Each row comes from the steps of one path. Every step used is in the known rows, and no mark comes twice. Write the path behind each row, first mark first.
Known rows
lisare/kedi/rovukur/lasa: [ 1.06 -2.63  0.21  1.94  0.95 -0.65  0.85 -1.58  0.68 -0.78 -3.59 -0.72
  3.01  0.16  0.58 -1.16 -0.34 -1.30]
veli/lisare: [ 0.89  0.44  0.73 -0.89 -0.65  0.14 -0.82  1.33  2.56  1.68 -2.82  1.46
  1.01  0.34 -1.53  0.83 -0.87 -1.21]
lugova/kulu: [ 0.03  3.02 -1.39 -0.10 -0.29  1.27  1.89 -1.16 -0.78  0.46 -1.04 -0.15
 -1.77  1.88 -0.86  0.98 -0.18 -1.23]
veli/rovukur/lasa/lugova/kulu: [ 0.57  1.88 -1.14 -0.50  1.57  2.92  2.14 -3.55  1.04 -0.68 -2.16 -3.61
  0.38  1.44 -0.86  0.82 -0.74 -3.51]
kedi/lisare/veli/rovukur/lasa: [ 1.50 -2.68 -2.42 -0.10  0.45  1.12 -1.31  0.79  1.34 -0.88 -7.80 -1.17
  2.20 -2.23  0.88 -1.06 -1.55 -2.33]
lugova/kulu/lisare/lasa: [ 2.20  1.98 -0.43  1.13  0.94 -0.90  0.15 -1.32  3.32  0.60 -3.75  2.55
  2.75  0.60 -2.49  1.31 -1.42 -1.91]
lisare/lasa/rovukur: [ 0.64 -0.64 -0.90  1.18  0.37  0.49 -0.50 -1.95  0.44 -0.59 -1.95  0.09
  1.14 -1.07 -0.27 -1.24  0.64  0.06]
kedi/lisare/lasa/lugova: [ 1.17  1.20  1.62  1.25  0.84 -2.83  0.25 -0.50  3.98 -1.13 -3.46  1.36
  2.18 -2.27  2.49  0.30 -2.75 -1.13]
kulu/lisare: [ 1.91 -0.19  0.71  0.26  0.02 -1.44 -1.85  0.64  0.92  2.05 -1.29  1.37
  3.10 -1.25 -0.34  0.62 -0.52  0.68]
lisare/veli/rovukur/lasa/lugova/kulu: [ 0.91  0.43 -1.87 -0.52  2.26  3.68  1.57 -2.36 -1.11 -1.16 -2.78 -3.79
 -0.68 -1.13  0.61  1.66 -1.37 -4.39]
veli/rovukur/lasa: [ 0.34 -2.29 -1.43 -0.39  1.02  1.92 -0.28 -1.62  2.26 -1.12 -3.03 -2.21
  2.08  1.11 -2.13 -1.42  0.37 -1.90]
rovukur/lasa/lugova/kulu: [ 0.64  3.17  0.37  0.60  1.50  0.02  2.79 -3.25  0.45 -0.87 -0.47 -2.25
 -0.71  1.31 -0.02  1.72  0.06 -2.91]
veli/rovukur: [ 0.01 -1.19 -1.55 -1.16  0.08  2.96 -0.60 -0.33  0.59  0.16 -1.89 -1.39
  1.09 -0.05 -0.83 -0.95 -0.71 -0.36]
lugova/kulu/lisare: [ 2.04  2.89 -0.60  0.16 -0.38  0.06  0.16 -0.40  0.06  2.56 -2.24  1.20
  1.40  0.57 -1.22  1.68 -0.78 -0.55]
kulu/lisare/kedi/rovukur/lasa: [ 2.84 -2.65  0.76  2.16  0.96 -1.94 -0.98 -0.76  1.47  1.23 -4.95  0.68
  6.05 -1.18  0.28 -0.54 -0.91 -0.76]
lugova/kulu/lisare/kedi: [ 2.53  2.18  0.01  1.02  0.11 -0.97  0.84 -0.96  0.15  1.85 -3.82  1.94
  1.93 -1.26 -1.76  0.72 -1.45 -0.86]
kulu/lisare/kedi/rovukur: [ 2.41 -1.65  0.77  1.39  0.02 -1.12 -1.31  0.43 -0.16  2.57 -3.64  1.74
  4.95 -2.24  1.48 -0.01 -1.99  0.82]
lisare/lasa/lugova: [ 0.36  0.20  2.01  0.98  2.20 -1.19  0.61 -1.64  2.80 -1.91  0.48  0.09
  1.30 -1.48  0.90  0.84 -1.64 -1.61]
veli/rovukur/lasa/lugova: [ 0.45 -1.23  0.19 -0.42  1.98  1.51  0.25 -2.45  1.92 -1.19 -1.11 -3.41
  2.06 -0.45  0.05 -0.22 -0.46 -2.30]
lugova/kulu/lisare/rizon: [ 1.52  2.65  1.52  0.12  0.53  0.92  1.17 -1.20 -0.91  0.33 -2.85  0.64
  0.99 -0.79 -1.38  2.60 -1.17 -0.89]
kedi/lisare/kulu: [ 0.00  0.74 -1.82 -0.92 -0.84 -0.18  1.27  0.41  1.85  0.79 -4.26  2.05
 -0.63 -0.61  1.95 -1.05 -0.08  0.31]
rovukur/lasa/lugova/kulu/lisare: [ 2.60  3.02  1.03  0.86  1.51 -1.36  0.98 -2.45  1.39  1.28 -1.63 -0.84
  2.34  0.18 -0.33  2.39 -0.53 -2.43]

Write each row's path
[ 3.14  2.18  1.82  1.79  1.86 -2.38  1.76 -3.02  1.55  0.49 -3.12 -0.14
  2.90 -1.76 -0.88  1.42 -1.16 -2.84]  rovukur/lasa/lugova/kulu/lisare/kedi
[ 2.41 -0.98  1.40  1.16  0.37 -2.24 -0.96  0.13  1.01  1.44 -2.84  2.06
  3.73 -3.24 -0.94 -0.35 -1.21  0.25]  kulu/lisare/kedi
[ 0.44  3.09  0.67  0.85  1.89  0.12  2.55 -2.82  1.88 -1.34 -0.45 -0.05
 -0.38  0.40  0.09  1.86 -1.78 -2.82]  lisare/lasa/lugova/kulu
[ 1.22  3.69  1.37 -0.05  1.23  0.24  1.75 -1.46  4.52  0.32 -3.31  1.41
  0.51  0.77 -1.54  2.67 -2.54 -4.10]  veli/lisare/lasa/lugova/kulu
[ 2.68  3.24  1.75  1.00  1.01 -1.43  1.45 -1.86 -0.29  1.80 -1.88  0.72
  1.82 -2.93  0.37  1.89 -2.23 -1.25]  lasa/lugova/kulu/lisare/kedi
[ 3.03  0.91  0.28  0.59  2.05  0.62  1.22 -3.35  2.03  0.68 -4.90 -1.49
  4.12 -1.85 -1.74  0.46 -1.88 -3.21]  veli/rovukur/lasa/lugova/kulu/lisare/kedi
[ 0.47 -1.62 -0.52  1.03  0.64  0.29  0.09 -0.96  0.52 -0.12 -2.14 -1.35
  2.37  1.98  1.16 -0.22  0.37 -1.05]  kedi/rovukur/lasa
[ 1.11 -0.45 -0.98  0.31 -0.53 -0.88 -1.10  2.51 -1.00  0.28 -4.59  1.21
 -0.04 -3.13  3.00  0.39 -1.93 -0.41]  kedi/lisare/veli
[ 2.95  0.81 -0.30  1.13  1.84  0.46  0.00 -1.00 -2.03  1.91 -3.07 -1.43
  2.70 -1.38  3.60  3.54 -2.05 -2.82]  kedi/rovukur/lasa/lugova/kulu/lisare/veli
[ 2.57 -3.91 -1.46 -0.10  1.79  1.22 -2.70  0.16  1.04  0.38 -4.99 -1.07
  4.40 -2.60 -1.04  0.17 -0.94 -2.35]  kulu/lisare/veli/rovukur/lasa
[ 2.50  1.74 -0.43 -0.28  1.70  1.56  0.40 -2.86  1.94  1.37 -3.44 -2.23
  3.48  0.12 -1.21  1.39 -1.22 -2.83]  veli/rovukur/lasa/lugova/kulu/lisare
[ 2.84  1.53  0.28  0.90  2.23 -0.65  0.36 -1.32 -0.91  0.67 -2.21 -1.05
  1.52 -2.27  1.08  3.17 -1.33 -3.41]  rovukur/lasa/lugova/kulu/lisare/veli
[ 2.99 -1.67  2.55  2.06  1.86 -2.33 -0.44 -1.62  1.10  1.21 -2.87 -0.47
  5.89 -2.66  2.36  0.75 -1.71 -1.13]  kulu/lisare/kedi/rovukur/lasa/lugova
[ 2.13  2.05  2.71  1.10  2.13  0.76  1.88 -2.96 -0.85  0.14 -2.89 -1.90
  3.19 -0.36  1.98  3.64 -1.80 -2.32]  kedi/rovukur/lasa/lugova/kulu/lisare/rizon
[ 2.08 -1.08  1.01  1.28  1.26 -2.24 -1.66 -0.15  4.12  0.15 -2.57  2.63
  4.60 -1.22 -1.61  0.34 -1.31 -0.79]  kulu/lisare/lasa
[ 1.99 -0.98  2.57  0.94  1.30 -0.86  0.59 -0.99  2.66  0.88 -4.45 -0.25
  3.68 -1.06  1.24  0.79 -2.05 -2.95]  veli/lisare/kedi/rovukur/lasa/lugova
[ 1.80 -2.11  0.87  1.07  0.40 -0.35  0.18 -0.31  3.10  0.94 -6.36  0.89
  3.81  0.56 -0.98 -0.42 -1.18 -2.63]  veli/lisare/kedi/rovukur/lasa
[ 2.61  2.40  0.39  1.04  1.17 -0.27  0.67 -2.03  0.14  2.37 -2.42 -1.27
  3.65  1.10  2.12  2.60 -1.27 -1.94]  kedi/rovukur/lasa/lugova/kulu/lisare
[ 2.23 -1.59 -0.12  0.23  0.68 -0.73 -2.47  1.95 -1.29  1.54 -1.99  1.22
  2.18 -3.78  1.10  1.58 -1.33 -0.37]  kulu/lisare/veli
[ 2.76  2.53  1.07  1.10  0.64 -0.13  1.11 -1.40 -1.44  3.03 -2.73  0.42
  3.14 -2.03  2.80  2.19 -2.92 -0.71]  lasa/lugova/kulu/lisare/kedi/rovukur
[ 1.03 -0.51  1.14  0.15  0.69 -0.70 -0.68  0.36  5.71 -0.16 -4.23  2.73
  2.40  0.51 -2.79  0.48 -1.55 -2.57]  veli/lisare/lasa
[ 2.03  2.10  1.25  0.84  1.03  0.47  2.59 -2.21  1.82  1.46 -5.54 -0.47
  1.92  0.85  0.35  1.82 -2.19 -4.07]  veli/lisare/kedi/rovukur/lasa/lugova/kulu
[ 2.65 -0.84 -2.86 -0.28  1.45  2.66 -0.80 -0.89  0.13  0.88 -6.01 -1.17
  2.65 -0.69 -1.88  1.14 -1.15 -3.48]  lugova/kulu/lisare/veli/rovukur/lasa
